Each row was made from one path, in order. Every step used is in the known rows, and no mark comes twice. Write each row's path.
(in the rows, 128 means zero)
Known rows:
b, j: [139 133 138 137 120 145  77 162 157 106 141 141 137 178 142 192 148 145
  86 115 133 108 163 148 112  77 116  97  73 163 212 161 107 105  78 137
 154 120 153 132 101 121  91 160  97  87 159 151 188 107 118 152  84 171
 105 101]
t, k, e: [ 98 105 152 106 116 133  60 150 162 117 198 141 128 110 143 117 170 133
 139 135 122 126 182 118  71 104 136 129 101 101 185 152 115 118  91 138
 131 138 157 131 112 120 111 161  99  95 129 137 157 142 119 141 133 145
 132 103]
u, e, b: [128 115 157 135 113 130  67 154 170 138 147 142  58 132 107 124 136 123
  98 128 162 145 182 127 102 123 114 140  89 107 133 126  93 157 153 134
 141 146 114 114 126 143 144 154 100  93 132 160 183  95 122 155 136 177
 125 134]
e, b, t, j: [101 138 138 149 128 123 108 125 166 108 132 173  97 138 146  85 122 125
 144 115 132 126 176 123 159 151 101 128  67 110 136 154 128 136 108 115
 149 114 110 140 136 118 135  98 130  79 135 192 189 127 152 101  64 155
 138 147]
v, e, b: [149 138 113 164 108 135 113 138 150 111 140 109  76 118 115 144 126  87
 124 115 132 148 188 118 135  83 128 135  88 127 116  93 106 176 113  98
 152 144 123 131 125 112 122 142  90  62 158 171 187 119 134 168  95 146
 146  92]
u, e, b, t, k: [112 102 148 154 120 120  30 149 193 145 150 121 104  60 169  48 128 135
 126 132 138 119 140  75  93 123  94 134  88 124 173 166  93 144 120 157
 142  95  53 112  92 130 165 103 124 123 129 118 168 170 114 100 126 126
 115 161]
b, t: [ 99 121 163 167 136 107  54 147 180 150 128 173 134 130 153 132 105 129
 143 105 120 103 199 160 105 108 118 100  86 143 187 128  88 103  87 139
 137 116 128 117  89 126 103 154 124  88 158 148 190 167 133 119  82 156
 100 127]
e, b, t: [117 126 151 163 132 136  75 145 160 137 131 162 118  83 129 118 107 129
 139 132 118 116 188 108 120 126  68 130  99 150 147 147 100 122 109 131
 141 113  84 126 105 131 129 128 124  86 157 162 183 139 133 138  96 151
 127 126]
j, e, b, t: [ 99 135 129 154 126 126 126 136 117 172 116 189 117 103 135  98 114 122
 176 127 119 146 158 120 131 131 117 136 114 144 121 121 128 145 120 129
 134 121 106 130 105 137 106 131 120 125 137 121 154 119 154 123  84 168
 109 145]
k, t, e: [ 81 125 209 116 114 111 147 152 144 144 140 157 125 171 131 176 140 124
 132 110 137 167 190 170  70 141 111 124 113 155 187 122 147  88  81 126
  96 116 158 158 112 128  98 165 127 111 172 119 180 145 134  97  60 127
  96 135]
m, t, v, j, e: [128 108  33 141 127 176 203 167 120 156 158 186 143 204 123 220 132 110
 153  53 155 165 121 178 131  60 110 129 110 128  90 113 185 112 132  93
 155  99 150 169 194  87  64 156 108 151 176 143 147  98 130  89 130 195
  99 115]
k, e, b: [ 88 120 149 107 116 145 104 150 143 107 182 166  90 122 114 155 153 124
 144 158 120 147 218 106 102 124  95 168 131 123 123 144 122 145 129 106
 136 145 147 134 129 135  99 148 102  72 122 163 152  97 111 179 142 167
 182 104]
v, j, e, b, t, k: [123 112  63 161 109 152 144 131 131 172 160 180 134 105 138  83 114 141
 179  97 120 143 106 102 137  90 100 118  96 115 136 108 169 162 110 129
 140  67  55 157 153 118 144  96 115 129 144  87 157 145 132  79 107 146
 114 112]
k, t, j: [104 127 155  93 127 124  95 142 167  92 154 146 108 180 135 155 124  98
 108 117 141 143 182 200 119 127 154 144  81 105 167 151 124 102  74  92
 113 113 160 139 176  99 137 123 128 112 187 195 213 134 143 102  78 155
 124 129]
k, e, b, t: [ 65 131 159 145 120 142  87 147 151 140 166 187 128  83 141 130 130 140
 168 157 100 126 186 107 106 147  66 161 115 137 140 175 125 113 133 131
 141 127 118 128 110 131 102 113 135  85 121 141 161 132 130 163 101 140
 175 136]
m, u, e, b, t: [125 118 131 143 117 121  43 158 189 173 139 169  72 102 102  70 129 138
 119 121 189 123 170 110 119 171  57 140  91 134 155 219  97 127 132 154
 164 127  72 103 100 131 119 120 161 104 105  90 172 143 135 143 101 148
 124 158]
v, e: [138 122 141 167 116 107  85 143 157 115 140 119  94 150 139 152 127 108
 123 107 138 140 187 159 139  69 166 101  69 127 145 111  81 154  83  95
 145 146 149 110 114 121  94 178  77  55 178 157 200 128 144 159  98 159
 102  89]
m, u: [144 135 127 136 123 115  68 144 181 160 141 142  89 159  88 151 141 133
 106  70 171 122 192 163 114 142 106 115 103 115 176 169  89 110 110 123
 145 154 153 118 112 111 101 167 108  63 143 117 165 155 114 155 130 166
 135  97]
t, k, e, b: [107 124 127 114 103 162 102 153 144 110 213 116 108  75 118 132 159 122
 140 163 111 136 176  90  90 124  82 156 122 102 144 149 125 146 116 139
 137 122 122 139 128 112 140 123 101  94 116 138 131 113 138 164 145 130
 180 110]
m, u, e, b: [152 126 129 111 116 128  74 157 170 165 154 145  48 132  87 102 150 121
  85 100 200 135 169 116 117 141  79 138  82 114 133 198  81 154 147 131
 145 160 109 117 130 124 124 137 129  92 107 123 146 125 131 168 139 169
 148 132]
k, e, b, j: [ 93 143 123 111 129 164 115 156 133  91 187 167 123 130 130 159 167 162
 119 150 103 139 179  71 129 105  86 158  91 164 175 168 140 128  96 154
 152 126 142 133 112 121  96 124 111  91 115 146 164  80 125 195 126 144
 175 112]
u, e: [139 113 160 127 132 132  40 154 184 141 151 141  66 177 129 133 128 129
  85 104 165 136 167 154  96 112 148 121  82 104 160 128  67 160 129 135
 144 145 131 117 105 148 105 172  93 102 150 149 195 100 108 165 115 185
  98 128]
v, j, e, b, t: [113 138  61 151 122 158 147 133 124 175 143 225 122 123 131 105  91 150
 170  92 119 153 139 123 142 107  96 115  83 131 102 109 167 150 139 130
 134  88  76 145 130 135 107 131 120 121 145 123 182 124 149 110  87 192
 103 113]
e, b, t, v: [123 152 105 161 111 147 113 157 143 132 114 141 123 118 146 126 108 142
 142 129 147 111 176 112 137 124  50 155 121 137 135 153 127 133 136 109
 147 112 127 140 153 130 110 156 126 103 143 155 145 128 166 130  76 153
 112 161]

Write each row's path:
[147 157  92 130  86 130 146 172 112  77 120 114 127 126 171 169 146 135
 103 167 116 156 137 100 162  79  92 161  83 193 152 143 163 148  74 123
 162  67 132 147 161  95 111 137 123 120 170 148 192 133 177 118  56 116
 119 137] : k, t, v, e, b, j
[115 130 120 129 150 107  47 142 171 138 148 173  56 140 115  55 136 140
 120 108 187 134 164 108 156 189  73 158  62  94 140 247 119 148 135 132
 151 128  92 115 136 112 142  95 152  96 101 134 172 155 139 106  95 168
 136 162] : m, u, e, b, t, j
[128 141 116 125 112 154 152 135 125 143 129 164  93 142  98 125 142 116
 147 120 135 163 151 138 116 121 119 134 121 120 108 114 126 172 122 112
 138 148 128 149 126 149 102 158  85 101 159 151 146  74 136 117 119 176
 126 122] : j, e, b
[101 153 172 110 113 127 192 146 120 117 136 164 148 131 140 166 161 131
 127 141 109 164 165 111  97 107  64 141  98 209 199 140 179 110  80 161
 121  76 120 168 108 108 123 146 147 129 159 123 153 118 163  98  48 129
 146 149] : k, t, e, b, j
[133 133  51 178 100 166 146 156 147 148 140 175 139 121 136 144  84 149
 138  86 145 119 171 124 148 101  35 135  95 130 114 150 169 139 162 103
 151  96  94 139 164 107 114 128 128 107 153 156 186 144 154 122  84 182
 104 132] : e, b, t, v, j
[126 141 126 121 124 136 131 156 123 130 115 168 136 198 139 155 154 144
 123 109 133 135 113 138 115  81 154  93  75 160 181 144 126 135  90 149
 152 112 164 146 114 129  71 176  82 107 157 130 172  76 133 131  93 201
  84 111] : b, j, e
[100 142  92  99 131 138 150 116 125 108 129 187  75 153 107 113 137 103
 158 112 152 168 148 151 154 140 150 131  77  82  95 140 142 174 102  84
 127 148 154 171 168 138 110 128  88  87 151 182 135  73 148 100  82 195
 126 131] : t, j, e, b
[108  97 159 172 117 132  45 152 188 123 159 123 144 106 171 102 113 132
 152 117 118 103 160 123  81 115 118 107  86 138 228 149  91 107  76 146
 132  93 112 127 110 129 144 128  96 108 151 114 170 182 140  88  87 123
  92 121] : b, t, k
[ 53  99 172 141 120 138  42 156 186 132 191 173 164  59 181  92 144 157
 167 150 105 105 156 109  84 122 108 134  99 128 213 180 109 111  91 148
 132 109 108 117  90 118 118 117 112 107 142  85 162 183 115 129 114 108
 125 119] : b, t, k, e
[100 142 183 107  98 130 145 142 130 137 149 152 128 121 108 149 137 107
 152 136 131 180 188 146  73 144  59 154 135 172 147 106 169 117 106 121
 101 100 129 148 114 113 118 138 134 100 163 143 162 139 153 100  63 125
 144 139] : k, t, e, b
[114 121 108 151 115 135 117 131 132 156 141 160 134  50 158  59 133 136
 181 133 118 132  96  83 115 115 124 118  91 140 158 131 138 158 101 133
 137 103  80 141 115 141 141 106  95 119 144 107 130 142 145  76  96 128
 119 134] : j, e, b, t, k
[145 135 132 139  98 106  97 161 132 114 124  93 124 165 173 178 115 117
 107 151 140 161 162 171 123  96 142 146 104 157 150 120 136 144  92  98
 128 106 160 129 151 108  92 157 116 108 206 174 203 151 177 101  76 132
  73 123] : k, t, v, e
[156 147  17 109  99 171 197 146  98 152 136 169 125 177 109 162 110 132
 140  87 170 173 141 145 142  92  80 134 106 107  64 108 184 183 168  90
 131 118 127 173 198 134  87 163  77 121 153 154 137  73 142 122 111 220
 117 124] : t, v, j, e, b
[140 145 121 121 120 153 108 142 138 114 140 169 117 123 128 161 149 115
 105 126 130 119 167 120 125  87  90 106  83 157 189 137 115 132  93 144
 169 121 114 136 119 111 113 143 106  87 137 155 175  96 122 158  99 156
 144 111] : e, b, j
[ 75 127 128 138 149 127 105 126 143 159 116 195 123 175 169  98 138 141
 173  93 136 151 139 163 152 138 168 122  64 111 157 165 132 123  87 115
 133 129 157 152 136 139  85 155 107 104 155 159 175 126 142  79  57 187
  78 151] : b, t, j, e
[ 39 130 126 119 140 140 102 139 142 112 172 208 109 137 135 111 149 140
 164 153 109 138 188 115 139 162  93 165  76 108 130 209 146 121 111 124
 121 134 127 138 146 108 116 101 140  84 118 168 177 125 130 139  75 153
 178 142] : k, e, b, t, j
[ 99 132 141  85 137 107 141 124 133 129 156 184 112 193 119 125 152 122
 132 123 138 174 123 176 128 140 173 132  83 107 147 130 152 121  60  88
 104 116 169 167 155 125 109 133  96 128 182 172 181 118 147  64  74 153
 106 135] : k, t, j, e
[155 114  78 185 118 132 138 156 139 133 126 114 120 147 154 202 137  78
 133 111 157 143 173 165 146  68 126 139 110 149 122 108 135 126  83  97
 172 108 162 132 169  74  83 177 113 107 181 156 176 131 161 102 114 160
  99 117] : m, t, v, e
[139 130  57 131 113 166 164 133 112 148 153 184  93 163  90 165 113 112
 149  87 137 164 155 151 128  84 126 117  86 115  71  79 170 179 146 111
 128 115 113 165 163 132 110 133  89  96 169 153 170  81 130 134 129 207
 127  97] : v, j, e, b
[114 124  86 133 143 150 205 124 125 138 161 202  88 141 116 151 151  77
 157 123 147 180 145 144 140 118 137 153  89 115  93 127 163 133 108 102
 157 113 143 173 173  90 118 110 108 127 164 179 132  75 160  72 113 175
 147 128] : m, t, j, e, b
[121 113 146 182 107 125  79 135 174 133 158 124 131  33 152  74 122 123
 141 134 111 103 157  90 100 112  89 131  90 132 183 146 100 122 105 146
 141  79  84 132 110 117 158 115 116  92 135 117 151 177 140  95  90 113
 119 136] : e, b, t, k
[148 157  72 157  95 149 140 144 142 106 108  99  95 128 144 155 138 110
 128 128 149 147 187 118 161  97  86 143 106 121  94  87 133 201 126  80
 151 130 142 145 132 118 106 158  91  81 174 175 165  99 172 140 110 166
 108 128] : t, v, e, b
[110 131 126 156 108 141  75 159 161 145 120 138  99 119 164  85 121 151
 123 127 166 118 154 103 137 136  63 155 104 136 129 174 116 169 164 127
 155 112  93 126 141 153 110 154 131 119 130 143 171 123 153 107  87 168
  83 180] : u, e, b, t, v
[106 141 100 176 133 117 106 131 151 112 127 166  90 133 161 106 124 110
 155 136 132 146 170 112 179 114 136 141  56 125 123 138 143 163  94  99
 156 117 106 138 117  94 125 107 125  73 171 183 215 144 168 102  63 149
 127 119] : v, e, b, t, j
[ 90 127  44 141 106 169 152 173 130 130 171 212 148 140 153 159 117 172
 167 134 114 130 179 116 138 114  24 169 117 125 103 178 193 126 167 102
 135  97 105 136 173 125  99 115 135 121 136 144 161 137 151 143 102 166
 144 144] : k, e, b, t, v, j
[100 132 141 147 137 144 214 150 124 133 149 178 139 125 127 212 171 108
 139 101 127 163 163 100 112  92  55 127  84 199 184 144 180  92  87 174
 179  72 130 156 109  73 105 153 135 126 155 120 132  91 134 106  76 139
 135 141] : m, t, e, b, j
[ 78 130 201 161 127 123 100 142 162 157 118 193 149 152 148 134 138 140
 178  90 137 116 183 140 100 125 101 107  81 159 193 141 142  97 100 149
 129 114 142 142  77 133  99 186 123  91 163 107 184 139 151 105  38 166
  90 138] : b, t, e
[153 111  58 182 107 141 176 154 135 122 139 122 105  98 136 200 131  89
 133 130 150 163 184 123 151  88  97 172 123 148  98 112 153 149 117 103
 182  98 129 145 162  63  94 142 112 108 174 176 151 113 175 104 120 128
 130 127] : m, t, v, e, b
